Each row was made from one walk, in order. Every step used is in the known rows, and no mark comes twice. Write each row's walk.
Known rows:
lenez -> mopa -> tari -> gekul: [  0.7  70.8  35.2  17.6  21.6 -16.7  -1.7 -15.0 -23.0  20.9  35.0   7.7
  47.6 -25.4  61.0  23.7   0.6   8.6   5.7  11.4  26.0  22.4]
mopa -> tari -> pepib -> lenez: [-59.0  27.3   3.7   3.3   2.9  -0.3  24.7 -16.1 -34.5   2.8  10.0  27.0
  19.1 -24.7  35.2 -14.1  35.2 -15.1  -6.9  -8.2  -6.6  37.0]
pepib -> nabi -> mopa: [ 75.9  62.2 -41.5  -8.3  63.5  12.6  35.5 -31.6 -53.1  10.8  27.4  13.6
 -17.1 -19.3  -4.8 -24.9  29.9 -65.6  43.9 -15.8  12.5 -16.4]
gekul -> tari: [-33.0  12.6  30.6  14.7   1.8 -16.5  30.4  -8.5 -18.9  -4.6 -28.6  16.1
  10.2  22.9  12.7   3.8   4.6   6.7   2.5   6.7  -2.7   6.9]
mopa -> tari: [-31.4  17.3  16.7  -5.7   3.6   3.2  17.3 -19.5  -3.1  -3.3 -20.8   1.2
  18.9 -19.9  44.3   1.3  10.2 -11.9 -12.9  -8.4   0.1  18.1]
gekul -> tari -> mopa -> lenez -> pepib -> nabi: [-19.8  43.9 -21.4  23.2  26.5 -23.5  19.2  -5.1 -44.2  -2.5  13.0  18.0
  -4.8   5.1  45.2  -0.4  12.9 -29.4  30.1   8.0  -1.3   4.3]
lenez -> mopa -> nabi -> gekul: [ 68.4  78.3   4.5   5.3  19.2   7.4 -44.2 -22.4 -30.0  13.5  40.5   2.5
 -13.9 -13.2  29.4  31.8  22.5  -9.1  32.5 -20.9  28.4 -17.4]
nabi -> mopa -> tari -> gekul: [ 21.8  68.3  21.5  -9.2  61.3   7.1  28.2 -25.6 -31.9  21.4  40.8  -8.2
  41.3 -43.3  52.4  -2.8  -1.1  -7.9  11.3   3.2  27.5  -9.4]
pepib -> nabi -> gekul -> lenez -> mopa -> tari -> perab: [ 64.9  90.8 -27.2 -14.1  38.9  14.5  22.2 -21.6 -53.9  24.1  17.9  14.5
 -13.6  20.4  42.0   3.4  57.7 -44.2  55.4 -28.4  -3.0 -14.6]
lenez -> pepib -> nabi -> gekul -> tari -> perab: [ 29.4  48.4 -34.5  -2.0  36.6  -7.9   3.4 -13.7 -44.4 -16.5  43.8  39.9
  11.9  23.9  35.5 -18.2  31.2 -29.5  46.5 -15.7 -24.1  -4.9]
lenez -> pepib -> nabi -> gekul -> tari -> mopa: [ 31.3  47.1 -37.8   7.9  33.3  -3.3  -6.3 -10.8 -56.0 -15.0  57.5  32.9
   6.4   1.3  31.0 -10.7  21.0 -33.8  45.0  -4.4 -16.8 -13.7]
perab -> tari -> mopa -> lenez -> pepib -> nabi: [-42.2  42.1 -22.9   9.8  51.7  -9.0  29.4 -28.7 -20.0  24.1  21.1 -14.4
   5.5  -0.2  62.9 -17.9  22.0 -50.6  41.9 -15.6  27.8 -28.3]
mopa -> lenez -> pepib -> nabi -> gekul -> tari: [  6.2  47.0 -71.5  -7.7   0.4  -6.1  -8.9 -12.7 -45.4   8.1   7.1  20.4
 -53.1   9.9  50.3 -10.1  26.9 -20.5  34.1  -3.2 -51.1   1.6]
nabi -> gekul -> tari -> pepib: [ -6.8  30.5  45.0  -0.7   2.0  25.5 -10.0 -15.7 -39.1  -7.6   8.8   1.9
  15.9  20.8  30.1  25.2  -1.9  22.7  24.5 -12.8  -2.7 -38.4]
lenez -> mopa -> nabi -> gekul -> tari: [ 56.3  82.9  14.4  10.0  18.4   1.1 -34.2 -25.2 -37.4  11.2  30.8   7.4
 -11.0  -5.5  34.3  33.0  24.6  -7.0  32.9 -18.7  28.4 -15.4]
mopa -> nabi -> gekul -> tari: [ 50.6  52.5   7.8  -6.2   1.3  16.6 -19.5 -17.2 -31.2   6.5  -8.8   9.4
 -45.9   7.5  23.6  19.8  26.3  -9.9  40.5 -51.9   7.3 -37.9]
tari -> pepib -> nabi -> mopa -> lenez: [ 19.2  53.4 -34.8   0.6  40.9   7.2   5.3 -24.7 -46.2   4.8  44.8  29.6
 -15.3 -16.1   0.0 -28.9  18.7 -51.6  36.0 -18.3  -0.6  -4.2]
mopa -> lenez: [-11.5  15.7 -50.3 -11.2 -16.2  -3.2 -10.4  -1.7  -8.4  18.4 -18.4  -7.6
 -52.3  -0.2  32.7   0.1   9.7  -4.0   5.5   0.7 -30.4   7.0]
pepib -> nabi -> gekul -> lenez -> mopa: [ 76.4  78.3 -32.8  -8.5  22.4  22.0  10.9 -17.7 -60.5  30.0  21.9  13.3
 -33.7  12.2  13.7   7.2  45.9 -36.0  52.7 -14.1  -9.9 -24.0]
perab -> tari -> mopa -> lenez -> pepib: [-57.3  32.5 -10.0   9.1  43.5 -10.2  19.1 -23.3  -6.4  22.2  21.5 -21.7
  16.1  -1.1  66.3 -10.8  12.1 -33.5  29.1  -6.8  30.1 -27.7]
mopa -> lenez -> pepib -> nabi -> gekul -> tari -> perab: [  6.0  52.7 -69.7 -11.9  14.8 -13.3  -2.6 -10.7 -39.0   5.3   9.7  22.6
 -38.5  23.7  63.2 -14.5  34.3 -24.6  40.5 -13.4 -46.2   5.4]
tari -> pepib -> nabi -> mopa: [ 23.6  48.2 -16.4   3.9  47.2   9.1   8.8 -23.7 -43.4  -1.7  49.7  33.8
   2.2 -16.6 -12.5 -28.7  14.2 -50.1  34.7 -17.6   9.2  -6.3]
perab -> tari -> gekul -> lenez -> pepib -> nabi: [-39.1  58.1  18.7  12.4  31.5 -22.7  55.9 -11.0 -19.2  64.9  18.2  11.6
  19.9  28.0  48.4 -17.3  23.1  -4.2  42.6  -6.5   8.3 -16.6]

Which walk is each row?
[ 52.4  62.0 -31.5   5.4  29.1   5.5 -39.0   9.5 -30.7  11.0  70.3  -6.0
 -19.2 -18.0  40.8  18.8  21.1 -29.8  41.2 -20.6  25.4 -35.3]  tari -> mopa -> nabi -> gekul -> lenez -> pepib
[-33.3  25.1  33.3   6.0  32.0 -31.3  41.0  -4.3  -4.4 -10.0 -21.1  18.5
  38.0  51.5  37.9  -3.5  18.9  -1.8  15.8 -14.9  11.1  15.9]  gekul -> tari -> perab
[ 57.6  89.4  15.9   5.1  34.8  -5.6 -28.6 -22.9 -30.3   8.0  33.2   9.4
   3.2   8.7  47.1  29.4  31.5 -11.5  39.1 -29.1  33.4 -11.3]  lenez -> mopa -> nabi -> gekul -> tari -> perab
[ 26.6  83.3 -58.6 -12.4  39.1 -26.0  23.7  -0.5 -29.8  31.6  44.7  31.9
 -10.7  22.3  36.0 -24.4  68.1 -33.0  24.0  15.9 -31.0  22.5]  gekul -> lenez -> pepib -> nabi -> mopa -> tari -> perab
[  1.3  48.7  13.9  11.3  -7.7 -23.5  20.4  35.4 -15.2  65.3  31.3  14.4
   4.5  16.0  25.6   9.5  -0.2  42.2  18.3  16.8 -12.6   6.4]  tari -> gekul -> lenez
[-41.5  51.0   1.6   1.3  54.2   3.4  42.4 -48.9 -25.6  27.7   9.6   5.4
   4.8   4.2  32.1 -33.1  26.6 -50.9  41.3 -27.4  23.6 -27.9]  perab -> tari -> pepib -> nabi -> mopa -> lenez
[ -0.4  51.8   0.6  14.2  -4.6 -32.4   8.8  37.7 -18.7  57.7  53.5  27.8
  11.9  15.8  32.4   0.9   2.7  41.0  20.9  25.3 -24.8  12.4]  tari -> gekul -> lenez -> pepib
[  7.6  41.1  17.7  -2.2  11.3  23.6 -11.2 -10.8 -44.2   0.7  10.4 -20.4
   1.9   9.7  57.6  35.2  -1.5  11.7  32.2  -8.0   6.0 -44.6]  nabi -> gekul -> tari -> mopa -> lenez
[-14.4  61.2  25.4  14.8  22.1  -8.9 -15.2 -27.1 -19.2  -0.7  35.9  13.8
  41.7 -27.4  44.5  14.5  10.1 -11.3  -2.7   8.4  24.7  25.9]  lenez -> mopa -> tari -> pepib
[ 21.4  56.2 -63.0  -1.5   2.5 -23.3   9.8  12.1 -27.3  33.3  34.3  36.0
 -36.3  24.8   4.8 -19.1  54.3 -18.5  17.9  24.6 -46.0  19.3]  gekul -> lenez -> pepib -> nabi
[-35.6  33.6  -8.7  21.8  18.7 -25.2   9.6  -0.6 -32.5  -5.5  12.5   9.7
   3.7   5.1  49.9   5.5   3.6 -11.0  16.1  15.7   0.4   4.6]  gekul -> tari -> mopa -> lenez -> pepib
[-49.6  21.3  24.1  12.8  50.0  -3.1  31.4 -23.7   0.0  19.3  15.3 -27.2
  36.4  -0.8  45.7  -4.7   5.9 -31.0  24.9 -13.2  54.7 -35.3]  perab -> tari -> mopa
[ 67.5  46.4  -5.1 -13.0  -0.8  25.0 -33.8 -12.2 -22.2   9.4   5.6   0.7
 -49.9  -2.9  18.0  18.2  24.4 -13.7  38.4 -55.3   7.3 -40.6]  mopa -> nabi -> gekul
[ 69.4  62.8 -36.9 -12.8  16.1  24.7  18.5 -13.5 -54.2  26.8   9.3  12.1
 -42.0  17.2   8.1   0.3  44.4 -35.9  51.9 -20.1 -18.1 -27.7]  pepib -> nabi -> gekul -> lenez
[ 53.8  68.7  -4.4  12.3  19.0 -10.2 -33.5 -17.9 -18.2  13.2  33.7  13.1
 -14.3 -16.5  18.1  17.9  24.5 -19.7  22.2 -13.9  28.4   4.9]  lenez -> mopa -> nabi
[-41.9  48.3  19.2   2.3  35.6   9.0  38.1 -37.2 -24.7  33.1   7.4   7.9
   8.3  25.5  26.6 -20.4  34.8 -34.1  42.0 -27.7  17.9 -34.6]  perab -> tari -> pepib -> nabi -> gekul -> lenez
[-75.5  36.0  21.3  16.2  31.8  -8.5  39.6 -34.8 -28.5  30.7  23.7  11.5
  27.7   7.5  26.8 -21.2  39.5 -17.1  22.9  -9.7  28.1  -2.6]  perab -> tari -> pepib -> lenez -> mopa
[-34.1  64.4  21.7   7.2  42.5   5.7  30.4 -42.0 -29.4  35.2  20.2   7.9
  15.0  21.7  32.4 -13.9  36.4 -34.6  44.3 -20.4  25.6 -30.4]  perab -> tari -> pepib -> nabi -> gekul -> lenez -> mopa
[ 12.2  77.3  19.4   9.7  29.2   6.5 -13.6 -35.5 -40.2   1.5  39.8  14.9
  32.6 -24.2  48.7  17.3  19.3 -23.2  18.0  -5.1  22.7   9.7]  lenez -> mopa -> tari -> pepib -> nabi -> gekul
[ 22.9  60.8 -44.4  12.7   7.3 -12.6  14.2  -5.3 -68.1  33.5  42.3  27.6
 -32.4 -19.1   6.1  -2.5  75.6 -13.9  22.6  -0.3   3.5  34.7]  pepib -> lenez -> mopa -> nabi
[ 35.6  62.7 -50.5  -6.9  66.7 -15.8  13.2 -23.9 -40.0 -11.8  60.4  38.6
  21.0  -7.3  37.6 -36.0  37.4 -53.7  35.7  -9.5 -10.7  10.5]  lenez -> pepib -> nabi -> mopa -> tari -> perab
[ 21.6  66.1   7.7 -23.4  83.0   3.4  29.3 -34.8 -15.7  -0.1  31.2 -12.9
  47.6 -23.5  57.9 -12.5  23.0 -31.9   9.8 -11.3  34.2  -2.6]  nabi -> mopa -> tari -> perab
[-40.7  13.8 -17.4  12.7  -1.4  -3.2   9.5   3.1 -44.9   8.4  44.3  36.8
  -0.7  -8.9 -13.3 -21.8  34.6  -3.4   7.2   0.8 -11.0  27.7]  tari -> pepib -> lenez
[-12.3  34.8  30.7   0.6  -0.1  24.1   2.7 -14.0 -58.4   1.0  14.2   8.8
   8.3  17.9  28.1  19.2  18.2  21.8  26.1  -9.4  -6.8 -26.4]  nabi -> gekul -> tari -> pepib -> lenez
[ 24.9  63.6 -11.2   5.8  19.9  13.8 -10.6 -14.4 -49.4  11.8  50.8  33.0
  -6.9   4.8   1.9  -4.7  26.3 -28.3  41.3 -14.8  -3.9 -10.7]  tari -> pepib -> nabi -> gekul -> lenez -> mopa
[ 44.3  67.8   5.1 -12.8  -1.4  22.7 -26.5  -4.4 -33.1  32.4  33.4 -15.5
  -9.9  17.9  35.1  38.4  28.5  24.7  21.1  11.9  -7.1 -31.5]  nabi -> gekul -> lenez -> mopa
[-29.5  51.4  25.5   2.3  -2.2 -13.5  31.6   7.2 -13.8  41.8   1.2  12.2
  23.0  -7.7  62.3   7.5  10.3  17.2   0.5   3.0  -7.8  21.9]  mopa -> tari -> gekul -> lenez
[-15.7  60.5 -26.1   6.3  23.4 -18.8  36.9 -10.4 -59.4  24.7  35.7  22.6
  15.4 -11.2  40.7  -4.0  75.2 -11.3  10.9   7.4   6.9  51.7]  pepib -> lenez -> mopa -> tari -> perab
